What can hang from each mark:
sadum: netun nomuseg remug
zifa: depase lalo zete
lalo: zifa
bugik: zete
nomuseg: remug sadum serega
serega: doliv netun nomuseg
zete: bugik nefave remug serega zifa
doliv: serega
netun: nomuseg sadum serega
bilos: doliv remug
remug: bilos nomuseg sadum zete
nefave: zete

Every row comes from one small tree of marks. The marks that hang from a mark follow it in brackets, in alphabetical order. Every link used is in the known rows. Which tree was each row made from?
In the rows, zero is written as 128.
Known rows:
lalo[zifa[zete]]: [158 119 119 118 114 124 130 117 157 148 138 108 155 180 139 127 144 141
 157  94 157 156  86 154 181 114 158  86 134 163 109 102  92 136 176 133]
lalo[zifa[depase zete[bugik serega[nomuseg]]]]: [141 157 129 140 146 136 129 116 175 147 161 101  96 131 118 137 144 168
 171 119 159 170 102 144 183 117 163  98 201 158 103  54 105 186 128 130]
bugik[zete[nefave serega[doliv netun nomuseg] zifa[depase]]]: [121 138 117 196  96 129 178 132 116 110 150  62 115 130 134 153  46 163
 103 150 137 150  59  81 129 176 144 147 160 154 160 116 192 120  86 116]
bugik[zete[nefave remug serega[doliv] zifa[depase lalo]]]: [142 129 177 246  54 143 161 109 150  76 144  56  89 119  87 219  59 194
 123 117 116 147 102  83 168 161 162 141 200  92 157  92 139 162  88 125]
serega[doliv netun nomuseg[remug[sadum]]]: [109 133  91  96 147  86 122 133 123 158 137  86 168 118 145  79 118 100
 128 139 103 137 107 141  89 158 112 170  97 168 134 181 177  94 140  87]
remug[nomuseg[sadum serega] zete[bugik nefave zifa]]: [130 170 156 171 118 179  83 107 131 108 104 143 114 117 141 102 125 154
  89 183 123  58 158  81 106 128 148 157 138  65 101  86 132  59  47 163]
zifa[lalo zete[remug[bilos]]]: [164 111 103 158 127 126 124 123 169  89 154  56 132 139 112 151 123 164
 143 121 150 128 109 171 193 134 154  91 110 113 107 113 110 154 176 119]
sadum[netun[serega] nomuseg remug[bilos[doliv]]]: [155  86 111  73 144 102 168 140 141 121 128 202 115 115 127 140 144  83
 166 128 178 157 157 160 137 139 110  86 137 161 191 117  77 182 164 149]
netun[nomuseg[serega]]: [120 153 134 130 143 142  98 113 127 115 123 131 134 169 143 162 156 136
 143 117 147 138 138 149 147 104 131 106 151 113 149  91 111 144 171 131]
bugik[zete[remug serega[netun nomuseg] zifa]]: [113 126 137 193 121 110 207 121 118 128 157  91 101 107 100 180  64 141
  77 113 148 145  53 108 119 161 100 151 168 114  86 110 186 130 119 142]
nomuseg[remug sadum serega[netun]]: [119 132 149 136 113 133  95  99 138 149 116  80 162 125 129  68  82 139
 120 141 137 130 138 170 153 145 115 151 104  77 111 136 126 107 171  93]
lalo[zifa[zete[nefave]]]: [151 123 110 152  94 128 139 115 141 127 155  80 156 186 129 131 115 146
 157  95 157 147  85 154 186 124 169 101 143 150 120  98 101 151 133 140]
doliv[serega[netun nomuseg[sadum[remug[zete]]]]]: [ 83 122 104  71 123 118 149 122 110 145 123 151 120 103 142  62  98 110
  82 130 115 133 135 115 120 119 109 139 101 118 104 130 177 104 111  97]
sadum[nomuseg]: [145 124 116 118 109 109 118  95 135 131 106 148 155 174 132 150 122 139
 153 121 151 142  91 132 139 129 136  96 138 115 125  85 104 131 194 126]
sadum[remug]: [143 117 126 112 119  90 127 113 149 137 103 164 132 157 136 151 116 124
 147  58 129 137 133 130 149 132 144  98 124 117 150 115  94 128 178 129]
netun[nomuseg[remug[sadum]]]: [114 149 113  86 140 126 117 117 119 135 103 132 168 152 124 146 173 127
 149 114 105 152 147 143 112  97 119 126 123 118 111 128 107 138 162 146]
bugik[zete[serega[nomuseg[remug]]]]: [145 161 118 147 143 114 126 127 144 172 133 111  96 132 124 167 108 144
 133 121 123 190 110 128 113 107 120 133 186 140  94  96 181 154 151 140]
bilos[doliv remug[nomuseg[sadum[netun[serega]]] zete[zifa]]]: [147 107 185  71 137 137 130 141 105 134 117 200 107  65 139 108 151  93
  75 146 149 120 180 109  74 107 106 134 120 157 107 155 109 105 115 186]
doliv[serega[nomuseg[remug[bilos]]]]: [126 164  95 107 145 120 106 138 109 191 136 123 102 140 118 155 129 132
 109 130 128 142 158 162 106 118  97 122 129 141 113 140 162 144 157 111]
netun[sadum[nomuseg remug[zete[zifa]]] serega]: [124  95 150 103  93 112 159 126 120 119  94 219 144 110 109 148 192 113
 167 109 107 135 104  94 100  81 125 105 114 127 135  97 125 156 121 139]
serega[doliv]: [149 127 147 134 102 105  93 117 148 135 110 134 132 169 155 152 125 125
 138  83 120 120 114 113 134 143 143 121 126 160 168 141 113 106 185 111]
zete[nefave serega[doliv netun nomuseg] zifa]: [ 96 148 141 204 102 115 143 113  93  97 142  94 116 119 112 162  59 128
  75 116 131  97  67 115 109 184 131 181 153 142 158 149 170  95  83 124]
zete[bugik]: [153 119 155 155 111 116 105 125 151 137 109 148 111 163 143 152 125 135
 143  69 135 115 122 123 132 140 134 111 137 111 122 100  93 131 170 132]
bilos[doliv[serega] remug[sadum[nomuseg] zete[nefave zifa]]]: [117  85 167 122 118 117 148 122  57 171 147 183 139 113 118 121 120  97
  88 160  83 107 140 122  69 111 140 137 200 100  89 159 115 160  29 132]
lalo[zifa[zete[bugik]]]: [160 113 143 144 126 128 130 124 165 149 147 129 136 172 143 120 155 142
 164  87 153 140  95 149 170 124 152  92 151 149 107  79  86 140 145 134]
netun[nomuseg[remug[sadum zete]] serega[doliv]]: [106 140 140  63 135 141 109 146 117 127 112 177 133 128 136 122 218 104
 154 130  67 140 168  84 100  83  99 151 106 172 140 142 129 132 114 141]
zete[bugik nefave serega zifa]: [134 140 195 234  82 138 123 105 122 112 105 141  79 139  91 202  83 158
 103  70 123  89 104 104 125 159 145 149 189  72 124  95  86 139  85 162]
bilos[doliv remug[nomuseg[serega[netun]] sadum zete]]: [137  97 107  76 220 129 109 165  89 179 177 134 152  92 166  39 137  64
  80 180 117  99 172 154 101 113 126 152 128 142  83 203 126 111  68 126]
netun[nomuseg[remug[bilos zete] sadum] serega[doliv]]: [105 163 151  74 139 176  87 136 107  85 103 160 137 123 140 118 203 131
 134 169  74 119 178  96 114  85  86 140  84 169 145 140 151 101 154 151]
doliv[serega[netun[sadum[nomuseg remug]]]]: [ 99  82 116 112 112 104 172 116 108 167 134 168 170 145 115 107 116 103
 141  88 136 155 105 166 129 116 116 107 116 104 142 136 126 181 116  74]
zete[bugik nefave remug[sadum] serega[netun nomuseg] zifa]: [ 90 137 149 214 116 114 187 110 104 100 155  84 100  81  61 164  63 128
  88 100 119  82  77 119 105 183 115 198 178  67  84 129 140 148  35 139]
serega[doliv netun[nomuseg sadum[remug[bilos zete]]]]: [ 86 113  86  95 184 138 150 182  84  80 146 145 177 126 158 102 183  93
 131 132  92 113 129 122 103  89 122 122  50 179 166 196 171  90 107 121]
nefave[zete[bugik remug serega]]: [130 115 181 199 118 129 132 104 159 115 145 153  52 150 110 165 124 131
 163  44 123  97 103  81 162 148 117 143 192  67  69  93 106 184 110 156]
doliv[serega[netun[sadum] nomuseg[remug[zete[zifa]]]]]: [ 86 115 126 126 108 113 141 165  81 187 136 129 127  81 117 108 141 110
  78 130 113 134 109 133  55  99 101 158  93 132  80 168 206 114  85 105]
netun[sadum[nomuseg[serega] remug[bilos]]]: [140 130  95 122 166 123 120 120 138 140 120 140 169 150 121 133 159 127
 192 146 134 136 130 180 135  93 144  90 131 107 157 118 119 169 148 100]

Write each row's tree:
[131 151 147 109 115  90  93 125 145 152 129 141 110 123 139 147 156 114
 157  97 111 150 139 128 105 133 103 146 135 188 172 125 166 145 174 110] => netun[serega[doliv nomuseg[remug]]]
[117 169 145  85 126 171 103 112 106  89  96 139 151 139 112 146 181 145
 146 132 116 138 169 149 140  93  78 122  97 134 130 116 118 147 200 158] => netun[nomuseg[remug[bilos] sadum] serega]
[164 114 164 191 123 136  90 109 189 114 129 111  89 131 118 144 120 166
 143  95 143 136 103 154 182 131 168 117 174 101 103  73  79 175 126 118] => zifa[lalo zete[bugik serega]]
[146 159 104 181 118 130 143 125 126 122 139  86  95 155 125 181  73 149
 131 114 137 162  83 114 132 119 144 137 194 132 115  91 176 170 114 148] => bugik[zete[nefave serega[nomuseg]]]
[ 92 137  96  84 159 149 157 114  97  64 113 129 186 145 137 105 127 129
 114 135 131 122 135 151 155 128 102 110  67 117 140 138 127  94 178 139] => serega[netun[nomuseg[sadum[remug[bilos]]]]]
[101 136  73  75 170 121 132 142 113  89 128 122 154 104 162  54 121 111
 102 177  95  97 124 106 115 141 119 143  61 172 142 174 198  40 134 108] => serega[doliv netun nomuseg[sadum[remug[bilos zete]]]]
[149  98  97  92 150 106 170 130 134 121 139 123 142 112 105 144 129  92
 148 162 164 132 136 165 120 149 129 107 147 127 123 156  80 160 149 145] => zete[remug[bilos[doliv] sadum[netun nomuseg]]]
[149 165  72 101 192 134 104 127 143 150 125 149 131 154 146 131 141 126
 128 147 150 106 185 144 154 126 129 101 110 126 158 123 106 104 132 142] => sadum[remug[bilos nomuseg[serega]]]
[ 88 152 107 149 130 168 163 119 105 106 188  55 160 140  95 120 109 162
 142 137 156 189 108 165 210 119 145 117 149 121 114  90 105 176  89 141] => lalo[zifa[depase zete[nefave serega[netun[nomuseg[remug]]]]]]
[111 139 125 114 114 108 113 105 132 101 119  88 162 127 161  82  96 121
 116 134 126 117  86 134 116 159 120 152  99 165 148 155 182  76 184  89] => serega[doliv netun nomuseg[sadum]]
[167 136  96  95 168 131  87 143 127 128 138 146 137 136 168 139 155  96
 104 146 157  94 166 159 123 132 134 105 129 180 141 171 101 103 175 167] => remug[bilos[doliv] nomuseg]
[149 116  91  90 163 140 133 187 129 169 105 136 100 113 115 104 153 122
 134 155 120 125 168 108  91 119 116 136  69 113  71 148 104  94  96 153] => nomuseg[remug[bilos sadum[netun] zete[bugik]]]
[120 103 176 252  79 151 140 125 107  75 136  92 101 115  79 166  59 160
  77  98 142  92  85 132 145 181 130 175 156  63 117 100 106 126  76 129] => zete[bugik nefave serega[netun] zifa[lalo]]
[ 86 112 132 125 110 144 147 141  82 136 140 134 160 152 129 141 148 114
 110  79 142 148 112 170 117  91 101 120 104 134 130 154 138 180 135 101] => doliv[serega[netun[nomuseg sadum]]]
[139 159 101 100 137 113 106 143 121 146 128 123 110 125 113 155 159 123
 150 121 136 144 145 149 119 120  86 129 108 171 130 121 154 156 191 138] => netun[serega[nomuseg[remug[bilos]]]]
[173 102 130 151 100 127  96 123 201 108 130  84 121 143 145 112 132 184
 181 117 159 155 115 142 199 136 185  73 127 111 125  57  82 165 168  98] => zifa[depase lalo zete[bugik]]
[159 105 144 179  62 122 174 123 156  99 125  69 119 130 107 196  98 191
 136 117 148 167 101  97 163 143 147  97 146  93 118  67 131 147 176 125] => bugik[zete[remug zifa[depase lalo]]]
[122 139 135 127  50 145 133 128 125 115  82  92 116  96 101 119  80 177
 118 163 146 148 149  80 122 131 158 128  83  72 104 110 114  82 116 154] => nomuseg[remug[zete[nefave zifa[depase]]] sadum[netun]]
[137 122 124 161 139 132 146 122 161 118 172  56 118 120 116 127  73 158
 125 129 146 125  98 128 214 179 151 109 113 137 140 157  92 151 128 100] => zifa[depase zete[remug[bilos] serega[doliv netun]]]
[142 122 172 208  73 120 127 118 123 109 107 134 112 155 119 178  97 151
 121  80 132  88 105 105 113 162 144 131 150  85 133  94 104 111 112 152] => zete[bugik nefave zifa]
[143 134  84  93 173 152  96 138 130 143 113 137 153 153 147  92 170 127
 151 226  94  99 130 102 121 121 141 126 120 143 133 145 123  97 105 106] => remug[bilos sadum[nomuseg[serega[doliv]]] zete]
[ 79  87 152  90 161 139 134 166  84 163 162 188 125  94 152  69 175  68
  86 143  88 120 185 140  82 107  93 155 153 122  95 166 127 145  50 126] => bilos[doliv[serega[netun[nomuseg[remug[sadum zete[bugik]]]]]]]
[146 171  98 116 180 141 103 120 150 146 142 100 138 140 131 134 150 119
 128 164 114  75 171 128 137 144 123 145 119 134 147 176 115 109 103 119] => zete[remug[bilos nomuseg[serega[doliv]] sadum]]
[130 109 105  97 157 105 137 133 160 151 121 185 113 137 152  99 126 109
 160 167 143 151 146  98 122 131 152 110 130 118 182 100 125  96  92 103] => sadum[netun nomuseg[serega[doliv]] remug[zete]]
[109 164 145 213  69 131 146  95 133  59 147  45  80  83  48 227  70 186
 112 117 143 133 108 129 159 153 162 146 197  74 124  77 137 181 116 133] => zete[nefave remug serega[nomuseg] zifa[depase lalo]]
[132 112 141 157 126 117 105 127 138 147 140 104 139 159 157 100  95 116
 122 116 143 111 109 143 151 170 129 141 113 139 174 154 125  98 150  76] => nomuseg[serega[doliv netun]]
[146 110 136  82 131 151 150 154 149 110  89 188  76 102 118 104 148 125
 146 118 135 121 178  88 133 113 101 117  73 119 130 105  92 123 124 156] => nomuseg[sadum[netun[serega] remug[bilos zete[bugik]]]]
[122 174 167 178 151 147  76 109 123 101 147 104  94  75 113 134 107 121
 118 155 104  99 173 179 102 132 137 169 219 116 119 146 145 154 102 154] => zete[bugik nefave serega[nomuseg[remug[bilos[doliv]] sadum]]]
[117 119 127 144 140 109 104 109 129 162 148 117 170 147 145  80 105 121
 142 170 134 138 114 155 136 165 116 141 129 115 165 126 146 104 138  70] => sadum[nomuseg[remug serega[doliv netun]]]
[113 159 145 105 135 102 132  92 172 117  99 145  92 100 121 138  92 124
 134 102 135 155 137 125 118 138 144 144 156 142 173 129 137 117 134 120] => zete[serega[doliv nomuseg[sadum[netun remug]]]]
[103 155 178 112 129 185 113 136  96  84  90 190 117 100 112 138 213 149
 114 161  91 103 168  92  93  93  73 138  99 113  98  93 136  96 128 183] => netun[nomuseg[remug[bilos zete[bugik zifa]] sadum] serega]
[126 164  88  81 149 112 117 102 139 100  99 121 145 128 136 124 124 139
 141 134 124 123 138 147 130 123 131 109 109 138 135 124 152 106 196 131] => serega[nomuseg[sadum[remug[bilos]]]]
[117 108 117 110 152 127 102 154 125 179 133 107 147 120 147  48 129 103
 120 169  85 111 141 114 116 140 125 170  90 129 118 184 140  76  86  84] => nomuseg[remug[sadum zete] serega[doliv netun]]
[148 150 122  77 178 156 101 134 124 163 123 134 120 112 141  80 115 129
 102 176 154 133 183 123 110  89 130 126  96 102  84 131 126  86 106 142] => bilos[remug[nomuseg[sadum[netun] serega] zete]]
[117 122 171 161  69 128 120 132 102 121 117 162 150 112 106 141 172 120
 162 140  84 123 106  91  72 102 126 153 125 140 154 130 163 140  72 127] => netun[sadum[nomuseg[remug[zete[nefave zifa]]]] serega[doliv]]
[141 137  73  96 162 141 118 125 132 163 129 102 164 145 143  76 119 114
 107 158 155 105 130 145 144 147 118 145  91 122 112 149 105 102 116 112] => remug[nomuseg[serega[netun]] sadum]
[ 89 131 117  83 109 104 149 119 129  93 107 128 147  82 155  69 108 139
 106 169 104 119 112  70 115 157 145 132  83 145 155 136 180  41 128 103] => serega[doliv netun nomuseg[sadum[remug[zete[zifa[depase]]]]]]
[155 100 123 105 152  93 118 136 132 122 129 164 130 132 154 144 136  93
 136  98 129 114 167 165 139 135 146  93 149 157 171 163  89 134 181 145] => sadum[remug[bilos[doliv]]]
[166 103  98 100 132 129 212 143 149 137 133 127 130 151 112 151 134 122
 180 158 143 166 109  91 125 142  87 116 115 161 149 116 129 172 124 128] => bugik[zete[remug[bilos sadum[netun[serega[doliv]] nomuseg]]]]
[123 116 133 160 153 155 116 167 115 148 137 145 136 101 148  88 161 116
  94 157 142  75 122 114  83 116 122 152  91 106  97 135 150  75  56 133] => remug[nomuseg[serega[netun[sadum]]] zete[bugik zifa]]
[162 127 100 147  79 117 114 110 171 119 130  64 139 173 145 127  85 173
 176 109 164 153 101 129 202 141 197  73 121 116 142  90  84 168 151 120] => zifa[depase zete[nefave]]
[125  65 166 136  94 111 125 150 109 167 154 134 140 120 147 111 119  75
 107  71 143 130 126 191 113 120 127 129 144 155 142 201 113 187 141  87] => bilos[doliv[serega[netun[sadum]]]]
[122 118 182 109 105 150  91 128  98 162 103 171 111  86 131 111 144 117
  60 172  94  94 189 128  87 112 115 137 147 121  96 182 122  91 124 148] => nomuseg[remug[bilos[doliv[serega]] zete[zifa]] sadum]
[139 153  47  72 166 105 140 155 129 165 112  89 127 120 108 129 137 124
 146 159 151 158 141 156  88 128 114 132  83 148 105 157 143 119 158 135] => serega[nomuseg[remug[bilos sadum[netun]]]]
[103 120 155  85 133 127 130 154 123  91 118 205 134 122 151 143 225  91
 179  74  78 142 154 101 104  59 124 118 107 182 189 138 147 163 116 134] => netun[nomuseg sadum[remug[zete]] serega[doliv]]
[ 76 108 133 141 156 132 153 130 115  87 151 161 141 154 149 113 171  87
 172  65  99 129  86 110 132 112 120 143 128 141 152 162 160 163  90 127] => nefave[zete[serega[doliv netun[nomuseg sadum[remug]]]]]
[142 121  87  92 152 122 129 156 122 124 109 162 116 143 139 135 139 122
 125 119 112 112 147 101 142 111 136  95  85 132 122 138 113  90 150 148] => sadum[remug[bilos zete]]
[126 107 167  96 105 146 122 149 108 169 104 169  92  77 119 114 126 111
  60 175 129 117 191 130  77 119 113 134 121 119 104 180 115  90 113 154] => nomuseg[remug[bilos[doliv[serega]] zete[zifa]] sadum[netun]]
